Every row comes from one small tree of marks. The marks that hang from a mark follow it in brackets, in the order of their numbers. Every link used is in the known rows. Which tree was each row made from?
In the rows, 128 means zero.
Known rows:
q979{q884{q826}}: [128 131 147 112 107 119 129 133  83 127 146 143 145 132  97 139 141 110
 153 138 135 141 103 118 130 104  58 131 123 119 147 111 132 134 134 170
 133  60]
q741{q504{q47}}: [109 143 132 122 151 123 129 120 150 144 143 121 118 134 144 135 139 127
 107 123 132 140 145 129 121 128 142  98 160 123 127 130 126 130  95  85
 109  86]
q105{q47}: [128  73 123 111 123 117 143 108 177 143 134 136 151 128 120 130 130 113
 150 150  88 143 106  96 128  93 190 131 100 136 140 121 137 118 146 203
 130 117]
q630{q741{q504}}: [155 112 105 146  93 121 125 122 151 151 135 155 124 117 138 122 139 105
 112 127 128 141  97 121 128 160 118 116  95 122 124 165 145 138 111 125
 139 114]
q741{q504 q630{q47{q826}}}: [111 151 118 141 143 128 116 132  32 135 134 126 111 129 157 121 152 142
 156 118 101 136 156 119 136 147 100 103 159 121 142 166 122 129 106  64
  93 179]
q472{q433 q979{q884{q504}}}: [130 153 187 142  76 117 130 124  75 120 117 142 140 121 148 130 138 117
  98 130 186 114  67 134 157 167 126 171 121 123 153  90 126 122  89 158
 147 118]
q884{q504{q47} q826 q979{q472}}: [ 74 206 142 111 121 146 116 170  40 122 118 113  80 164 182 145  93 130
  81 102 182 138 128 176 142 143  42  97 158 131 127 183 110 145 106  79
  96  38]
q445{q108 q979{q472}}: [170 135 115 147 195 121 130 125  74 147 115 131 112 154  88 129 133 157
  79 145 139 116  67  87 115 116 203  95 100 145 108 143 135 107 142 119
 125 210]
q741{q504{q47{q826{q105}}} q630}: [124 174 120 140 166 139 117 123  72 139 139 125 124 133 132 127 143 142
 142 111 112 134 175 111 128 134 121 114 172 121 156 157 122 132  90  45
  96 150]
q826{q47{q630} q105}: [116 142  89 126 137 134 125 112 202 133 133 173 158 124 121 118 123 129
 177 150  77 131 158 130 118  93 191 136 108 130 147  99 120 137 175 108
 142 143]
q105{q47{q504}}: [107  82 125 103 110 122 141 117 166 141 123 137 135 126 135 133 128 118
 154 133 100 136 125 101 148  99 180 135 100 137 125 146 141 121 140 184
 112 104]
q741{q630{q47{q504 q826}}}: [137 138 122 130 168 131 126 126  27 128 132 119 112 121 134 119 135 132
 179 119  89 132 148 137 141 162 112 114 148 129 147 151 132 119 123  80
  94 208]
q105{q47{q504 q630}}: [ 98  79 113  89 117 121 135 130 147 123 116 134 140 116 138 123 126 142
 169 124  97 134 135 105 151 108 177 143 104 136 127 138 143 119 149 166
 106  97]
q956{q108{q445{q979}}}: [165 101 113 157 189 129 132 120  58 135 123 113 107 127 106 147 148 127
 122 126 150 135  84  82  98 149 144 109 152 126 125 113 134 106 120 152
 139 175]
q884{q826{q105} q979{q472}}: [118 199 116 136  88 150 113 146  58 133 134 151 105 152 132 131 107 118
 101 132 146 127 138 141 113 112  65 111 140 135 142 152 107 155 154  94
 131  92]
q105{q47{q504{q741} q826}}: [ 96  93 133 104  72 129 134 123 197 123 109 120 135 123 154 130 116 122
 161 117 101 123 144 116 154  95 173 168 106 138 111 172 145 121 137 192
 109 128]
q108{q956}: [142  94 123 102 157 114 133 124 102 135 134 126 134 102  98 120 146 134
 115 142  92 130  97  89  93 103 180 120 124 124 110 101 127 118 146 105
 143 151]
q504{q47{q826{q105}} q741}: [146 150 135 130 143 139 131 107 196 119 147  90 111 130 136 124  98 120
 138 118 111 119 187 178 107 138 157 146 173 133 130 127 137 122 103 118
 132 144]
q979{q472{q433} q884{q504{q47}}}: [125 130 156 168 159 115 134 139 100 117 121 128 116 163 106 129 127 137
  90 136 174 132 111 174 139 130  63 142 108 102 139  97 118 109  96 131
 120  54]
q108{q445{q979{q884}} q956}: [122  77 131 130 161 113 132 138 134 121 117 109 137 103  87 139 162 154
 117 163 155 105 112  43  95 105 156 156 132 131  97  94 123 107 115 143
 152 161]
q630{q47{q504 q826{q105}} q741}: [142 149  99 158  47 132 126 133 192 127 119 111  94  99 186 109 112  97
 159 109 101 117 161 193 153 206 106  99  95 124 126 163 154 143 111  85
 113 168]
q105{q47{q826{q884}}}: [130  83 132 115  86 128 140 109 246 132 121 109 170 120 132 123 126 113
 137 137  91 129 133 111 139  95 169 127 105 133 133 113 131 132 152 204
 127 147]
q108{q445{q979{q884{q504}}} q956}: [108  87 133 130 156 114 129 145 127 118 114 110 132 105  97 142 160 157
 116 153 161 104 115  46 102 109 149 155 132 130  92 107 121 110 110 136
 149 148]
q504{q47 q741{q630}}: [167 113 132 121 228 129 135 102  56 137 165 103  98 146 119 125 115 132
 143 134 115 140 157 153 104 148 138 138 184 134 146 133 136 103  93 129
 126 157]
q979{q884}: [152  99 152 126 126 115 135 128 119 131 149 144 148 136  79 134 143 119
 151 134 127 144 118 119 135  99  97 146 128 116 146  93 131 121 131 155
 144  92]
q630{q47 q741}: [171  99 100 152 109 114 137 119 147 143 142 117  99 112 164 109 123  93
 141 142 101 142 108 180 127 205 112  82  96 125 138 130 151 126 113 132
 134 161]
q979{q472 q884{q504{q47} q826}}: [102 157 145 141 152 124 128 152  63 123 125 128 102 171 107 136 121 134
 129 139 158 136 121 164 141 117  16 118 127 109 135 120 118 127 117 134
 104  14]
q105{q47{q630 q826}}: [105  88 117  97  94 124 132 129 198 109 106 117 169 109 135 118 119 138
 172 124  83 132 127 109 141 100 185 157 101 134 137 128 141 120 155 173
 113 133]
q105{q47{q630{q741}}}: [134  61  99 107 110 116 137 122 169 129 123 137 152 112 132 114 124 129
 160 139  91 143 107 107 136 124 176 139  83 132 144 129 149 119 146 191
 130 111]
q630{q47 q741{q504}}: [142 112  98 155  86 114 129 128 144 147 139 123  89 116 187 112 134 103
 127 134 115 141 124 171 134 198  98  77 104 120 127 153 146 133  99 112
 124 133]
q445{q979{q884}}: [153 105 148 122 154 120 138 123 102 127 123 126 153 137  89 142 145 126
 137 147 155 126  89  95 129 107 143 144 114 127 130 109 122 126 117 140
 146 155]
q979{q472{q433} q884{q504}}: [124 123 153 171 140 114 130 141  85 117 119 149 124 161  97 128 135 137
  96 137 168 131  98 155 140 118  60 154  94 103 132 107 116 114 114 142
 129  63]
q105{q47{q826}}: [114  91 129 111  87 125 138 116 216 127 113 120 164 119 132 128 121 115
 157 134  84 134 116 104 139  92 187 147  97 135 135 135 139 122 146 192
 119 139]
q741{q504{q47{q630}}}: [103 139 124 112 157 123 125 129 136 132 138 119 122 127 146 128 137 144
 116 116 130 139 152 132 122 135 139 104 162 122 128 125 128 128 101  72
 105  82]
q47{q826}: [133 141 140 121 107 133 126 122 187 116 117 119 159 111 114 128 123 115
 143 114  99 126 117 128 128 120 155 145 127 131 126 133 134 131 143 115
 121 172]
q979{q472 q884{q504}}: [127 119 147 157 151 119 130 149  84 127 126 149 114 172  80 130 131 142
 131 136 145 139 123 147 146 101  52 144 119 107 127 112 114 119 134 129
 124  56]
q979{q884{q504{q741} q826{q47}}}: [ 86 137 150 107  94 120 124 143  88 124 136 153 129 149 140 145 129 118
 161 128 148 140 113 135 148  93  51 152 120 119 126 153 127 135 127 187
 131  39]
q826{q105}: [160 159 110 147 130 136 127 103 164 142 158 162 141 122  86 125 131 110
 150 137  86 126 157 117 103 117 167 116 131 131 149 102 124 146 152  95
 154 140]
q884{q504{q47}}: [112 153 143 114 172 128 133 129 136 131 138 118 116 135 138 140 118 124
 125 106 128 140 131 153 135 150 140 102 149 128 129 136 129 130 101  90
 113  87]
q472{q433 q979{q884}}: [148 138 182 143  83 116 134 114  82 124 122 139 147 117 134 126 141 112
  99 144 178 115  62 129 146 162 136 173 122 124 160  72 128 117  95 169
 151 138]
q884{q826{q47 q105} q979}: [ 93 190 117 107  62 147 115 139 117 138 133 161 132 139 169 141 109 103
 123 132 137 136 132 132 125  93 104 121 128 140 146 160 112 157 155 121
 135 105]
q630{q741}: [183  98 107 142 117 121 133 113 153 147 139 149 133 113 114 119 127  95
 126 135 114 142  82 131 122 167 133 122  88 128 135 143 151 130 125 145
 150 142]
q956{q108{q445{q979{q884}}}}: [165  96 120 158 178 126 133 126  54 133 125 114 109 131 101 148 151 129
 128 125 158 137  88  82 105 140 123 117 152 121 130 106 134 104 117 161
 141 158]
q826{q105{q47{q504}} q884}: [161 120 113 143  94 141 136  93 249 155 157 136 149 124 113 116 137 110
 124 142  94 115 206 122 128 108 144  83 124 131 139  79 114 162 160 160
 154 131]

Which tree is each row?
[119  86 117 150 189 115 131 129 128 120 103 108 127 106  95 131 155 157
  81 176 158  97  94  57  77 122 174 150 117 134  89  97 117 101 117 132
 146 184] : q108{q445{q979{q472{q433}}} q956}
[120  84 115 144 193 118 131 132 127 125 107 108 121 112  86 132 154 160
 100 175 146 100 106  53  80 113 170 144 128 136  86 100 117 104 127 127
 143 181] : q108{q445{q979{q472}} q956}
[106 136 133 123  98 127 129 131 142 114 124  94  91 116 180 120 115 120
 162 111 103 118 167 186 144 163 120 118 145 131 107 151 139 124 122 106
 100 170] : q630{q47{q504{q741} q826}}
[126 115 154 171 138 114 128 139  74 116 125 148 111 167 104 126 129 140
  96 138 173 128 107 163 135 117  55 169 104 105 123 120 117 110 111 160
 138  66] : q979{q472{q433} q884{q504{q741}}}
[145 125 142 146 125 132 127 138  88 129 124 139 119 151 128 127 114 129
  60 128 164 137 105 149 121 122 119 143 128 129 134 130 110 118 130 105
 138 143] : q884{q979{q472{q433}}}
[142 124 126 107 117 137 121 128 195  99 117 100 176  95 118 105 126 147
 137 106 103 118 157 146 131 139 124 126 141 126 126  89 126 142 163 107
 125 175] : q47{q630 q826{q884}}
[132 125 133 102 164 132 128 123 159 100 134  77 118 121 145 116  96 146
 145 109 117 125 172 182 114 150 149 158 176 132 124 125 143 110 108 115
 118 138] : q504{q47{q630 q826} q741}
[ 84 108 112  91 151 125 130 128 155 128 110 155 143 124 147 127 125 137
 165 134 107 137 124 134 147 106 171 146 108 132 117 133 131 119 160 125
 107 130] : q826{q47{q504 q630}}
[180 104 142 140 141 138 133 118 155 148 148 118 133 149 110 118 129 125
  60 137 145 134 152 152 121 121  88  89 154 128 126  81 100 142 155 133
 153 155] : q826{q884{q979{q472}}}
[163 175 136 147 104 154 125 121 207 145 164 120 127 139 138 125 118 119
  79 105 142 122 223 167 131 137 102  70 173 127 144  90  98 171 129  76
 160 121] : q826{q105 q884{q504{q47} q979}}
[104 166 148 115 146 133 129 135 164 120 124 107 125 128 146 139 113 124
 130  94 125 133 137 158 143 149 140 115 147 127 125 146 131 132 101  84
 106 103] : q884{q504{q47{q826}}}
[154 111 117 152 169 128 130 128  36 130 123 113 108 129 108 150 150 125
 130 127 163 135  82  82 102 143 104 109 150 123 130 115 135 110 118 167
 136 142] : q956{q108{q445{q979{q884{q826}}}}}
[166  96 116 170 190 127 133 128  46 133 119 114 100 142  94 145 148 134
 121 133 161 135  89  90 103 139 113 117 149 118 126 103 129 101 122 157
 137 155] : q956{q108{q445{q979{q472 q884}}}}
[101 151 153 110  97 121 123 147  72 122 140 148 135 137 117 145 137 116
 155 118 147 140 108 124 147 111  43 130 124 117 137 137 129 143 123 154
 126  33] : q979{q884{q504 q826}}
[120  85 120 128 178 117 131 129 138 124 115 107 134  97  95 137 158 151
 108 164 143 103 106  42  83 116 185 145 133 139  91 104 123 109 120 131
 149 185] : q108{q445{q979} q956}
[133 145 120 136  80 153 128 113 249 158 141 152 142 142 157 125 123 111
 101 132 130 121 211 155 146  92 129 100 135 131 129 103  97 163 166 116
 151 154] : q826{q47{q504} q105 q884{q979}}
[103  94 130 107  89 131 132 123 154 124 111 123 133 125 148 128 119 127
 170 117  97 125 146 108 155  99 165 169 112 138 120 180 143 118 135 184
 105 144] : q105{q47{q504{q741{q630}} q826}}
[159 164 137 143  62 153 121 120 238 125 134 115 162 116 122 119 120 114
 108 106 114 113 187 145 129 117 125 118 148 130 136 105 111 161 153  96
 148 184] : q47{q826{q105 q884{q979}}}
[119 156 175 131  69 118 131 116  77 125 114 144 148 118 157 130 137 105
 106 155 182 115  49 131 147 154 118 167 110 126 159  86 128 124 102 190
 141 118] : q472{q433 q979{q884{q826{q47}}}}
[158 115 113 112 184 124 137 122 152 124 139  99 127 113 128 116 112 129
 133 125 117 142 132 166 118 177 149 108 140 126 150  99 148 116 104  96
 118 114] : q504{q47{q630{q741}}}
[148 129 150 113 135 140 129 134 162 133 147  99 130 136 150 125 120 134
  72 100 159 135 176 168 141 147  91  80 174 127 129  96 106 149 124 101
 140 119] : q826{q884{q504{q47{q630}} q979}}
[147 127 114 121  81 138 117 141 203 101 107 107 163  91 145 102 118 138
 131  90 119 119 146 160 150 175  97 125 112 122 121 129 137 151 144 107
 130 156] : q47{q630{q741} q826{q884{q504}}}
[164 120 118 111 168 113 129 130  72 143 119 119 125 117 103 129 147 159
  80 133 127 112  62  52 106 106 241  95 103 144  99 140 142 109 135 108
 139 223] : q445{q108{q956} q979}
[106 169  99 108  99 133 121 118 116 129 141 151 143 115 126 127 125 110
 166 145  93 126 126 108 108 115 121 105 112 137 150 132 132 155 158 153
 127  81] : q884{q826{q105{q47{q630}}}}
[135 128  90 133  88 134 128 118 187 134 135 158 137 112 121 116 123 123
 171 127  84 123 172 114 133 121 172 132  99 132 145 130 139 143 149 125
 136 110] : q826{q105{q47{q504 q630{q741}}}}
[108 166 144 124  81 127 118 141  79 121 152 155 122 142 118 141 130 118
 161 118 142 130 144 132 138 106  43 143 133 119 135 145 127 149 125 155
 143  34] : q979{q884{q504{q741} q826{q105}}}
[ 96 179 111 110  80 147 111 148 166  90 101 130 143  90 132 114 115 152
 181  77  99 102 195 142 153 138 144 159 133 130 119 149 138 147 153  39
  99 143] : q47{q504 q630 q826{q105}}
[110 170 133 126 100 137 117 146  35 123 120 138 114 145 152 134 111 118
  64 133 175 132  84 145 115 128  62 122 122 133 135 156 113 137 134 125
 123  97] : q884{q826 q979{q472{q433}}}
[ 52 180 125  93 117 131 120 135 102 131 119 158 131 135 172 148 122 108
 148 129 127 139  84 130 138 117  97 106 106 134 119 180 124 151 142 150
 108  63] : q884{q504 q826{q47}}
[102 104 122 108 158 128 132 113 124 145 125 160 125 142 146 133 126 122
 161 142 109 137 125 129 140  97 160 156 118 135 115 161 129 114 145 154
 117 155] : q826{q47{q504{q741{q630}}}}
[164 120 110 134 194 114 129 135  53 144 107 120 107 139  89 122 141 171
  67 149 131 109  62  68 102 102 220  95  96 139  93 135 133 102 143 101
 130 217] : q445{q108{q956} q979{q472}}
[123 133 104 119  72 131 112 148 172  99 100 123 155  91 147 107 122 143
 148  94 113 125 128 138 143 159 124 153 108 122 123 159 147 137 133  86
 115 144] : q47{q630{q741{q504}} q826}
[145 107 127 102 200 124 134 115 119 116 153  94 105 130 133 118 104 146
 139 126 121 135 164 174 104 152 150 140 177 133 129 111 141 106 107 126
 129 118] : q504{q47{q630} q741}
[107 155 150 144 112 136 119 159  72 121 114 144 104 158 156 136 110 139
  59  98 181 136 112 157 145 133  99 140 128 126 120 167 106 129 116  81
 129 104] : q884{q504 q979{q472{q433}}}
[ 90 149 125  91  99 138 116 153 142  88  93 117 144  92 140 118 117 155
 171  77 112 112 159 142 160 142 136 163 133 131 108 156 142 132 147  63
  87 144] : q47{q504 q630 q826}
[165 163 122 155 119 144 126 102 209 148 165 144 143 128 106 120 138 114
 111 124 108 117 196 140 119 132 113  71 145 125 134  82 104 174 152 106
 165 130] : q826{q105 q884{q504}}
[158 126 119 141 158 131 124 110  54 129 157 129 102 135 125 115 124 130
 170 133  90 127 164 144 110 141 124 145 161 133 135 151 130 119 128 129
 139 198] : q504{q741{q630{q47{q826{q105}}}}}
[ 95 104 125 105 142 126 134 113 166 143 123 157 126 140 151 135 122 116
 152 142 113 136 123 138 139  95 168 154 112 135 105 154 130 117 148 161
 121 139] : q826{q47{q504{q741}}}
[ 75 185 140 115  91 145 108 168   4 119 124 142  73 169 178 141  97 135
  91 103 181 132 123 160 137 125  29 134 152 136 104 215 109 146 129 121
 121  56] : q884{q504{q741} q826 q979{q472}}
[107 181 141 124 137 138 127 133 176 121 129 113 125 128 142 137 112 122
 135  95 119 128 155 159 140 146 143 112 147 127 131 141 128 140 104  73
 112 102] : q884{q504{q47{q826{q105}}}}
[129  99 135 171 175 120 132 123 152 120 116 126 137 135  85 143 148 140
 108 170 181 109 108  86 108 130 121 163 121 134 118  99 120 107 109 169
 142 150] : q108{q445{q979{q472{q433} q884}}}
